In the rows, 128 means zero.
Known rows, with every way that one mark hangs from another
j_506[j_609[j_186 j_202 j_935]]: [139 211 145 155  94 148 143  77 126 110  60  98 142 101 128 139 170 151
 147]
j_506[j_609[j_202[j_113] j_640 j_935[j_186]]]: [126 179 153 141 116 140 145 100 144 157  60 160 195 133 100 143 185 115
 116]
j_640[j_609[j_186 j_506 j_935]]: [124 193 123 161 101 136 144 106 132 109  67 112 137 104 152 162 175 167
 124]
j_506[j_609[j_186 j_202]]: [135 197 152 143 101 155 146  87 124 108  88 104 134 123 110 113 163 129
 141]
j_609[j_186 j_506 j_640 j_935]: [109 196 156 164 134 139 134  80 133 127  65 124 144  77 144 148 170 158
 121]
j_36[j_640[j_609[j_186 j_202[j_113]]]]: [148 173 122 126 147 143 136 115 125 119  76 160 176 149 117 135 182 117
 121]
j_506[j_609[j_935]]: [130 166 144 144  88 124 141 126 132 114 104 121 146 133 135 145 129 144
 135]
j_640[j_609]: [136 130 122 133 110 133 139 150 136 117 111 130 141 149 124 142 134 121
 118]
j_36[j_640[j_609[j_186 j_935[j_506]]]]: [143 174 125 149 113 133 134 135 140 152  67 143 170 142 152 167 189 147
 111]
j_36[j_640[j_609[j_506]]]: [121 150 144 141 124 137 136 150 133 119  99 151 156 159 137 136 156 134
 108]
j_186[j_609[j_202[j_113] j_640] j_935[j_506]]: [119 165 179 118 117 144 154  91 142 206  88 146 178 133  99 143 194  96
 126]
j_113[j_202]: [131 134 122 137 132 123 108  88 137 127 136 137 126 124 115 126 137 134
 127]
j_36[j_640[j_609[j_186[j_935] j_506]]]: [124 180 162 157 125 151 144 140 143 141  94 134 154 130 148 162 183 143
 130]
j_186[j_935[j_506]]: [127 125 145 128 123 138 132 129 143 196 129 126 138 126 128 156 164 130
 133]
j_935[j_506]: [125 126 127 120 122 131 129 123 131 165 123 133 134 137 123 130 154 125
 115]
j_202[j_113]: [129 123 116 109 143 117 131 126 124 131 139 157 145 140 115 129 131 119
 127]
j_640[j_609[j_186 j_202 j_506 j_935]]: [130 209 125 164 107 154 141  73 127 110  31  98 141  88 144 153 199 167
 131]
j_506[j_609[j_186[j_935] j_202 j_640]]: [128 202 194 159 117 172 153  88 145 145  71 109 158 104 104 136 174 114
 143]

Rows
[142 155 120 144 113 145 130 131 150 193  39 147 192 151 136 164 221 135
 104]
j_36[j_640[j_609[j_202 j_935[j_186 j_506]]]]
[127 193 133 150 111 161 145  83 124 109  59 104 133 110 123 129 192 145
 125]
j_640[j_609[j_186 j_202 j_506]]
[123 167 180 124 125 155 150  96 144 192  89 154 187 140  82 143 187  98
 125]
j_186[j_935[j_506[j_609[j_202[j_113] j_640]]]]
[ 98 174 202 150 101 141 159 116 145 164 106 123 145 118 130 140 161 124
 129]
j_186[j_609[j_506 j_640] j_935]
[111 193 170 142 161 159 140  59 135 160  72 140 159  81 110 145 201 131
 136]
j_609[j_186[j_935] j_202[j_113] j_506 j_640]
[106 181 180 160 142 154 143  95 144 155  95 123 140  83 128 148 174 140
 130]
j_609[j_186[j_935] j_506 j_640]
[141 153 108 142  96 146 136 114 149 188  43 125 172 131 125 165 216 136
 110]
j_640[j_609[j_202 j_935[j_186 j_506]]]
[122 166 170 139 102 162 147 108 149 191  70 140 175 151  87 118 199 100
 100]
j_935[j_186 j_506[j_609[j_202 j_640]]]
[110 178 144 138 154 136 129  58 126 137  51 149 171  90 120 144 181 143
 122]
j_609[j_202[j_113] j_506 j_640 j_935]
[129 190 145 151 136 152 128  59 136 167  36 117 161  79 125 148 203 140
 120]
j_609[j_186 j_202 j_640 j_935[j_506]]
[124 169 108 137 115 137 140  98 136 152  48 149 174 126 125 160 211 148
 116]
j_640[j_609[j_202[j_113] j_506 j_935[j_186]]]
[129 190 150 140 147 157 145 102 133 145  72 151 176 129 126 158 210 136
 136]
j_36[j_640[j_609[j_186[j_935] j_202[j_113] j_506]]]
[102 184 189 132 120 146 159  79 136 167  83 137 167 114 109 135 186 115
 133]
j_186[j_609[j_202[j_113] j_506 j_640] j_935]
[115 156 126 116 146 139 130  73 114 130  97 142 142 118 111 120 173 137
 130]
j_609[j_202[j_113] j_506]
[142 154 102 121 117 133 133  97 132 160  58 145 177 136 117 163 194 132
 118]
j_640[j_609[j_202[j_113] j_935[j_506]]]
[141 173 139 144 111 166 144 102 144 177  67 105 151 115 119 161 208 128
 134]
j_640[j_609[j_186[j_935[j_506]] j_202]]
[137 141 111 149  98 127 139 153 150 150  83 135 159 138 141 169 166 138
 116]
j_640[j_609[j_935[j_186]]]
[125 164 165 128  89 149 150  98 138 197  95 104 143 127 120 141 189 122
 141]
j_186[j_609[j_202] j_935[j_506]]
[124 163 141 132  75 115 145 115 133 167 100 118 142 136 146 146 162 140
 123]
j_186[j_609[j_935[j_506]]]
[124 163 137 155 117 126 133 138 136 120  74 144 165 139 157 161 165 156
 117]
j_36[j_640[j_609[j_506 j_935]]]
[129 194 162 158 131 168 142 105 139 145  60 119 159 116 138 154 207 145
 135]
j_36[j_640[j_609[j_186[j_935] j_202 j_506]]]
[124 162 158 118 116 151 151 103 143 193  82 172 192 162  75 122 202  92
  99]
j_935[j_186 j_506[j_609[j_202[j_113] j_640]]]
[118 156 192 140 105 150 151 133 152 187 113 138 167 143 102 147 159 105
 117]
j_186[j_935[j_506[j_609[j_640]]]]
